Every row comes from one small tree of marks. The marks that hang from a mark follow it in brackets, in the order of their numbers. Every link used is in the known rows. Which tree was each row made from?
Known rows:
j_660(j_893(j_939(j_9))): [ 11   6  -6 -34  25  49 -32  13 -11  17 -16 -18 -12  -5 -23  -6  -9  -3
  36  29  14  37  29  -7  -4]
j_202(j_349(j_732(j_893(j_939(j_9))))): [-14  19 -10 -12  21 -13  -6  -9   7 -41 -27  31  12 -15 -10  12 -15  13
  11 -18 -17 -12   5  16  -7]
j_732(j_9(j_202)): [ 10 -31  12  -6  -9   1 -19 -21  -5 -20 -22 -63  -7  -5   7   2 -17  22
 -11 -12   8  29  19  17 -10]
j_9(j_30 j_129 j_202(j_349)): [ -2 -14   8  19 -19  20 -22 -28  -8 -16 -46 -40  41   5  22   2 -26  22
 -18 -14  43 -18  17  45 -53]
j_893(j_939(j_9)): [ 16   2 -13 -23  19  27 -34   9  -9   3 -21 -24 -10 -10 -45   2 -10   2
  22  19  -4  19  17 -16   1]
j_202(j_349(j_732)): [-15  -5 -15  -7  -5  -6 -12  -7  12 -17 -66  14  31  33 -15  22 -30  19
 -27 -16 -28 -18   5  35 -18]
j_732(j_9 j_893(j_939)): [  5  -6  -1 -52  13  -6 -32 -46 -15  -1 -31 -32 -10 -40 -36   7  -3  -3
  -3 -20 -24  62  25  -9  19]
j_996(j_349(j_732(j_9(j_129 j_202)))): [  8 -52 -22  19 -18 -26  -1 -27  30 -37   5 -62  25  38  54 -15 -18  30
  -9  -4  37 -12 -31  16  -1]
j_732(j_9(j_30 j_129) j_893(j_939)): [ 16   2   5 -28   6   0 -38 -76 -28   2 -14 -41   8 -45  -5  -6  -2   2
 -21 -23  19  53  15 -17  14]
j_996(j_893(j_939(j_9 j_349))): [ 21 -10 -13 -26  25  13 -40  29  16  12 -21  -6 -12 -19 -29 -24  -9  -4
  23   4 -11  39  29 -28  16]
j_660(j_893(j_939(j_9 j_349(j_732)))): [  7 -13   1 -27  45  40 -16  25   7 -18   5  21  -3  -6  -4 -36 -14  -6
  29   8  11  15  16  -8  11]
j_996(j_9(j_30 j_129) j_349): [ 17 -33 -53  -4  -7  20 -39  -5  40  51 -23 -43   7   6  27   0 -11   5
 -20  21  23   9  -8   2  11]
j_349(j_732): [  2 -12 -22 -12  12  -1 -17  -6  10   6 -54  -5  11  38 -24   0 -26  11
 -27 -16 -20  -7  -5   2   5]
j_660(j_893): [ -2 -11  -5 -40   8  47 -31 -10 -13  47 -63 -19  -4  18 -23   3 -18  -5
   5   5  -1  31  37   8 -10]
j_996(j_9 j_893(j_939)): [ 52 -21 -53 -31  20   1 -65  37  40  46 -48 -38  14   7 -29   1  -1  -5
 -16  23 -48  58  13 -12  24]
j_939(j_349(j_732(j_9)) j_893): [  9 -47   4 -15  11  -5  -6   0  -6 -30  -3  -3   2 -53  24 -32 -25  -7
   4 -27 -18  -5  14  22  29]
j_996(j_9(j_30 j_129 j_202) j_893): [ 56 -30 -29  28   2   5 -53  14  31  36 -38 -61  26  14  49 -25 -11  17
 -32   2  30  27   4  12  -5]
j_202(j_349(j_732(j_9))): [-12 -10  -4 -13 -23 -21 -11 -35   6 -41 -41  -6  22   6   6  22 -31  30
 -27 -23 -27   5   0  34  -4]
j_349(j_732(j_9(j_30 j_129 j_202))): [ 22 -26  12  32  -6 -11 -16 -43  -5 -40   0 -51  27  13  56 -28 -22  38
 -43 -21  50   3 -21  18  -2]
j_9(j_30 j_202): [  0 -19  11   3   6  29 -19  -2   1   4 -36 -46  -5   6  -1  -7 -15  19
 -25 -10  26  13  23  14 -23]
j_202(j_349(j_732(j_9(j_30) j_893))): [-26   3  11 -11 -12 -25  -4 -60   0 -34 -30  19   2 -36  28  13 -24  33
 -45 -47  -8  19  12  33   4]
j_939(j_9(j_202(j_349(j_732(j_893))))): [-21  -4   6  25   7 -18  12  -3   9 -55 -25  17   1  -5  39   5 -25  34
  15 -33  16 -32   7  43 -33]
j_939(j_349 j_893): [ -1 -42   0 -28  16  31 -20  18 -13  14 -40  -9  -3 -44 -16 -20 -17 -29
  23 -11 -18  -7  44  17   3]
j_893(j_939): [ 10  -8 -18 -43  18  23 -39   0  -4  13 -51 -36  12  12 -65  13 -10 -10
  -3   7 -27  29  19 -10  -2]

Which tree is each row?
[ 16 -33   6  11  47  11  -7  37  21 -57  15  -7   4  -5   6 -39 -14  10
  17  -3  17 -17   1   0  -1]
j_893(j_939(j_9(j_202) j_349(j_732)))
[-24 -28 -23 -24  -2 -32   5 -44  32  -5 -22  -8 -22  -1  19   7 -13  19
 -11 -25 -14  19 -10  -2  29]
j_996(j_349(j_732(j_9 j_893)))
[  8  16   5 -29  26  64 -36   6  -9  15  -9  -9 -19 -22  -6 -12  -6   5
  17  27  30  45  32  -8   2]
j_660(j_893(j_939(j_9(j_30))))
[-26   1 -10 -16   7 -19  -5 -28   6 -10 -71  31  17   7  -7  21 -28  13
 -21 -42 -31 -13  10  35 -14]
j_202(j_349(j_732(j_893)))
[ 10 -16 -44 -24   1   6 -34  31  46  23 -17 -32 -15  17 -20   3   4   8
  29  31  -9  29   7 -27  18]
j_996(j_349 j_893(j_939(j_9)))
[-11 -30 -29  -9  -9 -35  -4 -69  17  -1 -15 -21   6   8  33  -5 -14  14
  -8 -28  13   7 -26  -2  20]
j_996(j_349(j_732(j_9(j_129) j_893)))
[ 20 -15 -11  13  -1  21 -26  -4 -36  14 -16 -34   8 -27  15 -18 -22 -10
  44   8  30 -27  19  14  -9]
j_939(j_9(j_129) j_893)
[ 23  -6 -10 -18  15 -28 -26 -61 -15 -22 -19 -28  30  -9  -5 -15 -12   2
 -18 -30  -2  30 -17 -10  21]
j_349(j_732(j_9(j_129) j_893(j_939)))
[ 43 -41 -35   9   8  -5 -47  41  46  32 -48 -55   8  20  19  -6 -10  15
 -11   4 -16  34  12  13   1]
j_996(j_9(j_202) j_893)
[  8 -24 -11 -31  41  12 -20  13  17 -18 -28   5  19   5 -40 -20 -17  -9
 -15  -9 -28   6   0 -10  14]
j_893(j_939(j_349(j_732)))
[  0 -23   4 -14  15 -28 -11 -67 -13  -9 -20   4  12 -26  25 -28 -21   2
 -12 -56   9   7   0  -4  17]
j_939(j_349(j_732(j_9(j_129) j_893)))
[ -5  -5   3 -34  45  19 -20  -2  -6  -1 -15  10 -30 -56 -30 -18  -6 -16
  32 -19  -5  20  35 -22  12]
j_732(j_893(j_939(j_9 j_349)))
[ 54 -40 -39  23   2  -8 -53  19  28  37 -47 -64  31  30  33 -17 -13  12
 -10   4   7  18  -1  14  -6]
j_996(j_9(j_129 j_202) j_893)
[  0 -13   1  34  -9  -3 -12 -18   6 -41 -38 -17  55  31  43 -10 -30  34
 -37 -17  41 -38 -12  49 -39]
j_9(j_30 j_129 j_202(j_349(j_732)))
[ 19 -41 -71 -21  -7  -3 -42  34  70  64 -51 -35 -13  26   2  13  -5   7
  -7  25 -35  35   4  -4  27]
j_996(j_9 j_349 j_893)
[ -3   2  11  10   1  28 -16  19   5 -51  -9 -26   5 -27   7   7 -13  26
   6  10  31   0  27  27 -35]
j_893(j_939(j_9(j_30 j_202(j_349))))
[ 10 -12  -6 -10  42  14 -18  21  17 -33   2  13   0 -10 -21 -27 -17   1
  12  -3  -7  -3   1 -17  18]
j_893(j_939(j_9 j_349(j_732)))
[ 28  -4   2  23  17  30 -32  -1 -13 -22   6 -61  16  -9  13 -22 -10  15
  10  12  64   4   5  -4 -22]
j_893(j_939(j_9(j_30 j_129 j_202)))
[  3 -44  -7 -11  26   9  -4  25   1  -8 -27  10   9 -25   1 -31 -25 -17
   6 -20 -21 -32  20  22  13]
j_939(j_349(j_732) j_893)
[ -2 -22  10 -55  23  -1 -23 -40 -10  -6 -19 -15 -17 -62 -32 -10  -4 -14
   5 -33 -25  56  38 -18  23]
j_732(j_9 j_893(j_939(j_349)))
[  9 -15  21   9  -4  -4 -16 -72 -23  -9 -15 -55   2 -35  44 -17 -10  21
 -21 -40  52  31  17  11  -9]
j_732(j_9(j_30 j_129 j_202) j_893)
[  6 -25  15  17   2  -7  -6 -21  11 -45  -3 -41   3  -1  43 -18 -20  38
 -44 -24  24  16  -5  18   4]
j_349(j_732(j_9(j_30 j_202)))
[  3   2  14 -34  37  71 -29  11  -7   8   3   7 -24 -47  -4 -32  -7  -9
  23  16  33  43  47 -15   8]
j_660(j_893(j_939(j_9(j_30) j_349)))
[ 20 -50 -50   9   0   5 -34  43  78  38 -24 -52 -11  16  48  -7   1  24
 -22  20  10  34   9  12  11]
j_996(j_9(j_30 j_202) j_349 j_893)
[ 20  -3  -1 -19  26  26 -42  23  16  12 -14  -2 -17 -38 -13 -30  -3   3
   3   5   8  44  31 -31  19]
j_996(j_893(j_939(j_9(j_30) j_349)))
[  4   0   4  -1   0 -24 -14 -81 -18  -5 -21 -11  11 -21  33 -18 -20  22
 -39 -49  25  21 -12  -1  17]
j_349(j_732(j_9(j_30 j_129) j_893))
[ 14 -29   2 -27  24  -4 -23 -12   9 -40  -4  -9   9 -22 -23 -21 -17   3
 -19 -14 -27  29  -1 -13  28]
j_893(j_939(j_349(j_732(j_9))))
[ 12 -34   7  12   0 -19  -5 -14  10 -42 -11 -42   7  18  25 -10 -24  30
 -26 -18   4  12  -8  19   0]
j_349(j_732(j_9(j_202)))
[-27 -24 -38 -25  11 -14   4 -18  37  17 -42   9 -11  27  -2   7 -10   8
  -6 -20 -17  -4 -10   0  12]
j_996(j_349(j_732(j_893)))
[-10 -26 -28 -39  13 -29  -5 -33  34 -24  -5 -12  -8  -7  -5   7   0   7
  -5 -12 -25  34 -12 -10  35]
j_996(j_349(j_732(j_9 j_893(j_939))))
